Each row was made from one path, in order. Every step used is in the known rows, and no mark comes twice. Write each row's path.
In the rows, zero is written as 128.
Known rows
dotakis larez demit sepofam kevakot: [148 118 135 163 136 140 137 178 129 125 128 124 128 116 132 123 127 111
 132 115 126 138 121 115 138 136 131 140 135 113 124 149 133 121 131 128
 160 122 150 119 125 166 122 124 120  95  46 139 151 148 127]
kapu larez demit sepofam: [166 152 122 140 134 143 156 181 122 121 123 126 140 115 109 123 126 116
 137 119 127 140 118 119 135 139 136 137 138 109 135 156 122 119 131 127
 171 125 145 131 124 140 145 126 124 109  85 137 161 112 128]
demit kanem: [159 128 119 136 140 107 139 102 138 118 110 129 128 121 116 126 123 142
 132 106 129 134 125 137 125 122 124  92 127 151 137 105 112 124 114 127
 157 134 180 117 128 123 139 141 126 125 111 107 154 126 131]
bubo dotakis larez demit sepofam kevakot: [147 117 142 150 129 143 136 187 132 116 132 119 131 119 140 131 130 100
 108 130 135 150 154 112 142 136 136 135 139 110 111 151 137 119 138 125
  91 122  63 115 128 163 122 127 120  83 102 138 142 145 125]
bubo kapu larez: [141 144 133 147 123 147 103  78 117 114 121 129 130 140 126 121 120 150
 137 122 123 125 116 134 124 126 132 131 122 134 130 151 124 127 132 130
 130 132 126 134 130 111 132 145 133 138 121 119 164 114 132]
demit larez kapu bubo: [100 158 127 105 128 100 133 110 127 139 131 130 119  95 131 137 128 124
 140 120 118  93 118 148 121 113 123 107 125 117 131 117 124 134 117 128
 134 131 160 140 131  95 139 134 131 163 166 124  84 125 134]
larez kapu bubo: [ 95 150 130 124 127  89 134  83 129 142 136 131 119 148 131 138 125 122
 135 129 121  97 116 142 120 112 127 126 127 129 134 117 116 138 115 128
 127 126 160 156 128  94 130 134 135 176 154 123  80 129 130]
bubo kapu larez demit: [134 139 123 112 119 162 101 134 116 120 120 131 130 131 126 127 129 136
 137 129 125 141 114 120 122 137 128 168 128 131 130 157 128 127 143 131
 147 129 138 137 127 109 128 127 123 127 106 143 171 115 123]
dotakis larez: [155 137 118 153 146 133 147  87 128 126 126 132 125 122 128 116 123 128
 128 116 122 113 122 133 131 123 132 119 135 133 135 145 114 125 119 130
 120 131 149 119 127 120 123 136 137 129 127 122 148 138 123]
bubo kapu: [150 139 133 126 136 121  83  86 127 119 135 131 128 156 132 119 121 154
 137 119 123 127 113 138 121 126 129 121 119 142 129 106 127 130 122 130
 143 134 120 137 131 115 121 139 128 145 128 121 144 122 133]
sepofam kevakot larez demit: [116 100 132 106 122  93 127 128 129 129 137 130 129 125 141 126 134 108
 145 130 126 141 115 130 131 136 113 159 129 132 122  76 143 126 125 129
 225 124 140 129 129 136  99 113 129 113  71 134 115 141 127]
kevakot sepofam: [144 127 130 136 160  99 132  78 128 122 143 131 160 129 128 119 120 110
 134 120 118 126 113 139 126 130 130 117 129 138 138 109 117 124 113 129
 166 130 141 140 130 117 113 128 136 140 122 123 131 119 132]
demit larez kapu bubo dotakis: [ 95 153 128 102 121 107 134 112 133 126 133 123 120  99 125 144 129 118
 116 134 126 111 147 146 123 112 129 105 124 121 114 116 127 134 124 125
  68 125  83 133 134 102 142 140 130 151 219 126  77 118 131]
kevakot larez demit sepofam: [163 138 122 125 130  97 131 183 126 121 147 129 146 133 118 120 129 110
 134 122 125 141 116 115 132 141 130 127 144 117 139  80 132 121 122 128
 226 123 138 126 125 136 129 125 121 108 132 128  87 119 124]
kapu bubo dotakis: [133 157 123 126 127 110 144  95 127 133 144 126 125 141 124 135 130 127
 116 140 128 110 155 139 127 117 133 118 124 125 121 104 113 137 127 125
  71 127  86 148 135 100 120 133 128 135 206 121 161 128 131]
larez demit sepofam kevakot: [147 120 136 130 141 108 125 168 128 122 138 126 132 130 133 129 129 110
 141 121 130 140 117 124 135 142 126 133 128 118 122 107 131 127 125 127
 205 127 160 141 128 160 114 119 121 100  26 138 158 139 133]
demit bubo kapu larez: [121 106 129 143 119 148 104  94 114 138 124 129 124 149 135 128 120 182
 136 131 134 135 110 134 123 119 126 114 121 132 128 155 135 139 132 130
 131 133 140 129 127 138 132 132 124 143 122 123 175 126 138]
demit bubo dotakis: [137  94 115 126 139 108 140 106 129 140 144 122 126 146 134 127 128 154
 116 144 135 154 146 142 130 120 126  89 121 133 126 108 127 134 123 126
  80 134  90 125 131 156 127 119 125 130 157 123 149 126 134]
sepofam kevakot larez kapu: [ 98  97 147 144 119  59 121  71 127 122 137 129 124 146 147 132 124 113
 144 124 121 129 116 138 127 118 117 128 124 130 125  87 149 128 108 130
 204 128 128 131 127 143 112 137 135 149  78 109  26 140 134]
demit larez kapu: [126 133 121 112 146 100 133 102 124 122 130 131 125  90 123 127 122 123
 139 126 118 126 116 148 122 121 123  99 130 129 131 120 132 124 110 129
 156 131 151 124 127 125 138 134 136 147 118 126  62 116 131]
bubo kapu larez demit sepofam: [154 151 129 139 123 154  96 176 114 112 124 126 141 139 124 126 124 137
 132 122 130 144 120 110 128 138 138 149 134 119 132 156 130 122 138 129
 156 126 124 134 125 137 147 134 120 115 109 138 156 109 132]
kanem demit bubo kapu: [103 105 158 131 126 150  85  81 124 143 141 131 126 169 137 127 128 153
 132 138 129 106 118 139 120 132 130 103 106 139 126 102 133 137 120 132
 111 126 140 139 130 139 101 108 129 107 131 113 144 127 131]
dotakis bubo kapu larez demit kanem: [107 134 119 113 109 174  94 159 134 113  86 130 125 124 106 126 131 149
 127 113 138 138 131 113 123 149 122 141 121 153 141 155 121 131 152 130
 102 138 151 113 129 106 153 154 119 168  87 133 173 120 131]
kapu bubo dotakis larez: [130 156 126 151 122 141 149 101 136 133 132 124 122 127 130 130 128 124
 107 133 127 106 152 129 133 116 137 124 129 123 117 143 112 133 129 126
  34 125  78 129 134 100 129 139 138 128 224 123 155 140 123]
kapu larez demit sepofam kevakot: [148 120 138 147 123 136 141 170 118 121 124 123 132 116 134 127 127 116
 141 117 129 134 110 120 137 139 129 147 132 109 122 158 131 121 131 126
 183 124 164 136 124 159 123 123 121  95  19 136 182 131 131]

Which path is each row?
[115  96 128 115 111  99 127 145 137 122 108 128 129 113 135 131 134 127
 140 118 129 146 124 121 130 133 111 127 133 147 121  79 136 122 127 128
 220 126 178 113 129 138 124 122 123  98  77 121 128 141 123] : sepofam kevakot larez demit kanem
[121 129 126 156 145 121 144  93 132 125 123 132 120 128 126 124 121 119
 126 114 121 111 129 128 128 116 130 129 129 125 136 157 129 123 116 129
 112 129 132 118 125 121 133 139 143 157 126 120  48 132 126] : dotakis larez kapu
[ 99  90 129 150 129 123 144  99 132 141 128 127 116 142 136 132 125 143
 104 145 133 140 161 130 128 108 131 105 131 125 124 159 142 132 125 127
  33 127  77 108 125 155 141 131 126 155 182 122  44 136 129] : demit bubo dotakis larez kapu
[ 86 157 151 111 128 132 138  99 129 140 137 128 121  97 123 143 136  99
 138 135 119  56 122 149 120 123 131 115 119 120 131 109 124 132 110 129
 123 122 160 144 128  98 117 115 141 122 163 115  80 121 123] : kanem demit larez kapu bubo
[147 133 114 119 147 155 144 142 132 131 126 133 127 113 124 118 131 113
 129 129 121 127 124 120 130 135 125 158 137 128 139 150 118 121 135 129
 135 127 152 114 126 109 123 118 135 121 120 142 149 136 117] : dotakis larez demit
[147 125 113 102 142 127 141 160 141 125 108 130 132 113 107 126 131 130
 133 115 128 148 122 123 126 133 118 125 130 152 134 112 116 123 127 127
 165 130 183 118 126 122 144 119 122 114  97 130 163 126 122] : larez demit kanem
[124 124 132 148 138 117 141  90 132 116 126 126 123 134 127 129 124 110
 105 131 125 132 157 129 130 115 136 122 133 123 126 157 129 121 121 126
  39 128  51 110 128 132 130 148 133 150 179 119  38 133 129] : bubo dotakis larez kapu
[119  92 112  99 127 104 136 156 128 151 142 134 130 137 135 123 134 144
 139 143 132 143 105 127 127 131 114 128 131 132 136  78 139 132 127 129
 204 127 168 124 127 138 123 102 128 127 130 136 101 129 126] : kevakot larez demit bubo
[ 96 150 135 122 124  94 134  91 129 134 139 125 120 154 134 142 130 123
 113 136 126 109 156 135 122 114 132 127 126 131 113 115 119 136 124 126
  52 126  77 154 132 105 133 141 134 169 198 122  69 121 130] : larez kapu bubo dotakis
[126  96 110  92 144 125 140 143 126 155 138 133 126 134 128 122 132 147
 137 137 133 152 110 132 125 133 118 128 124 133 136 111 129 136 131 129
 166 130 170 135 126 136 122  96 121 131  98 143 157 132 127] : larez demit bubo
[141 164 125 142 120 154 145 201 136 132 134 122 131 129 119 131 135 110
 104 136 130 119 158 108 134 127 143 134 139 109 121 146 118 128 143 126
  62 117  77 131 129 118 143 130 123 110 211 139 144 140 124] : kapu bubo dotakis larez demit sepofam
[118 103 109 109 132 148 155 144 122 150 121 133 125 116 127 126 131 154
 138 138 133 138 109 129 128 132 121 142 129 123 138 157 129 131 137 128
 147 131 170 125 121 142 130  99 127 127  94 142 185 126 126] : kapu larez demit bubo
[172 149 118 119 144 112 135 182 128 123 141 128 140 129 116 122 129 112
 134 123 127 142 121 121 133 141 133 125 138 120 136 108 123 122 123 128
 183 127 161 138 126 140 131 120 126 114  90 138 141 118 128] : larez demit sepofam
[119 154 115 112 122 154 146 158 138 138 128 127 122 119 131 136 136 115
 106 139 128 112 159 117 132 128 132 158 135 126 122 148 114 131 148 127
  45 121  83 129 131 100 129 120 130 115 219 145 159 139 115] : kapu bubo dotakis larez demit
[152 116 147 171 119  77 128 123 119 116 143 124 137 139 139 127 121 116
 142 118 124 134 115 132 139 128 128  95 136 118 121  74 144 123 106 128
 228 128 139 130 131 164 113 141 131 111  77 106 106 136 137] : demit sepofam kevakot larez
[143 130 109 119 125 150 154 155 134 119  90 131 132  99 106 130 130 134
 132 115 132 133 123 120 128 133 121 137 139 142 138 157 117 116 134 127
 155 129 186 111 124 125 149 121 124 110  98 129 182 121 121] : kapu larez demit kanem
[138 127 146 142 117 152  89 173 115 113 120 124 133 138 139 130 125 132
 137 119 132 149 115 116 130 135 132 152 126 115 113 152 141 126 141 129
 163 124 138 139 125 156 127 133 114 104  51 137 173 125 135] : bubo kapu larez demit sepofam kevakot
[153 132 124 150 141 133 148  97 136 116 133 125 127 124 127 122 125 120
 107 131 128 132 153 130 134 124 139 118 132 128 124 145 120 123 123 126
  41 130  52 108 131 132 124 143 133 121 183 120 137 131 125] : bubo dotakis larez
[124 144 131 137 110 152  91  89 119 113 122 131 122 140 127 122 120 155
 131 118 129 118 123 134 125 144 131 134 115 136 133 150 121 135 137 130
  85 141 116 132 132 110 130 165 135 198  94 122 158 124 137] : dotakis bubo kapu larez
[167 140 122 149 137 149 144 190 133 116 135 119 138 119 114 122 129 104
 103 133 135 148 158 108 139 137 143 129 146 113 124 153 127 117 140 125
  78 122  65 109 129 144 139 134 123  96 166 136 120 131 124] : bubo dotakis larez demit sepofam
[101 107 153 147 113 175 106  80 118 140 126 129 126 148 133 131 128 148
 135 141 132  97 116 133 122 129 134 114 108 129 129 151 135 133 123 131
 107 127 146 135 127 144 111 111 132 102 123 113 160 121 132] : kanem demit bubo kapu larez
[117 103 120 114 127 172  88 151 130 148 122 134 122 142 141 120 128 163
 127 138 135 145 124 115 121 127 122 145 119 135 126 153 139 134 147 133
 103 127 147 117 123 128 130 111 122 127 142 147 141 143 128] : dotakis larez demit bubo kapu
[115 124 132 133 129  62 132  77 131 123 139 133 132 144 126 127 122 114
 138 125 118 124 125 137 123 120 125 119 134 130 140  82 137 123 108 130
 186 129 142 126 127 115 126 144 136 158 139 110   4 121 132] : kevakot larez kapu
[114 147 108 119 117 162 150 168 147 133 100 123 122 109 115 137 139 118
 101 126 133 122 167 111 129 119 128 126 134 143 120 147 112 129 148 125
  49 120 117 110 131 101 155 130 120 110 224 132 164 138 118] : kapu bubo dotakis larez demit kanem
[ 85  68 141  94 105 112  68 141 124 144 134 131 124 155 163 130 130 160
 142 140 134 151 110 125 124 129 109 137 116 136 117  76 159 140 136 132
 200 125 132 129 131 152 107 107 120 121  95 136 111 146 135] : sepofam kevakot larez demit bubo kapu
[ 77 155 159 108 119 126 141 100 130 130 138 124 123 101 129 147 137  90
 115 145 124  78 153 147 124 121 136 115 118 119 121 111 126 130 118 126
  45 123  74 138 134 108 118 118 138 116 220 116  74 122 125] : kanem demit larez kapu bubo dotakis
[118  95 112 107 128 149 156 156 124 142 125 126 127 121 120 135 137 141
 115 150 138 153 141 126 133 128 126 139 126 124 121 158 135 130 139 125
  80 129 104 118 127 149 131 105 124 114 146 141 173 123 127] : kapu larez demit bubo dotakis
[113 146 122 104 115 165  91 138 119 120 120 134 124 135 120 120 127 136
 131 127 130 127 123 121 122 154 125 169 122 134 139 155 122 136 150 130
  91 138 127 130 129  99 130 146 129 182  78 145 159 120 129] : dotakis bubo kapu larez demit
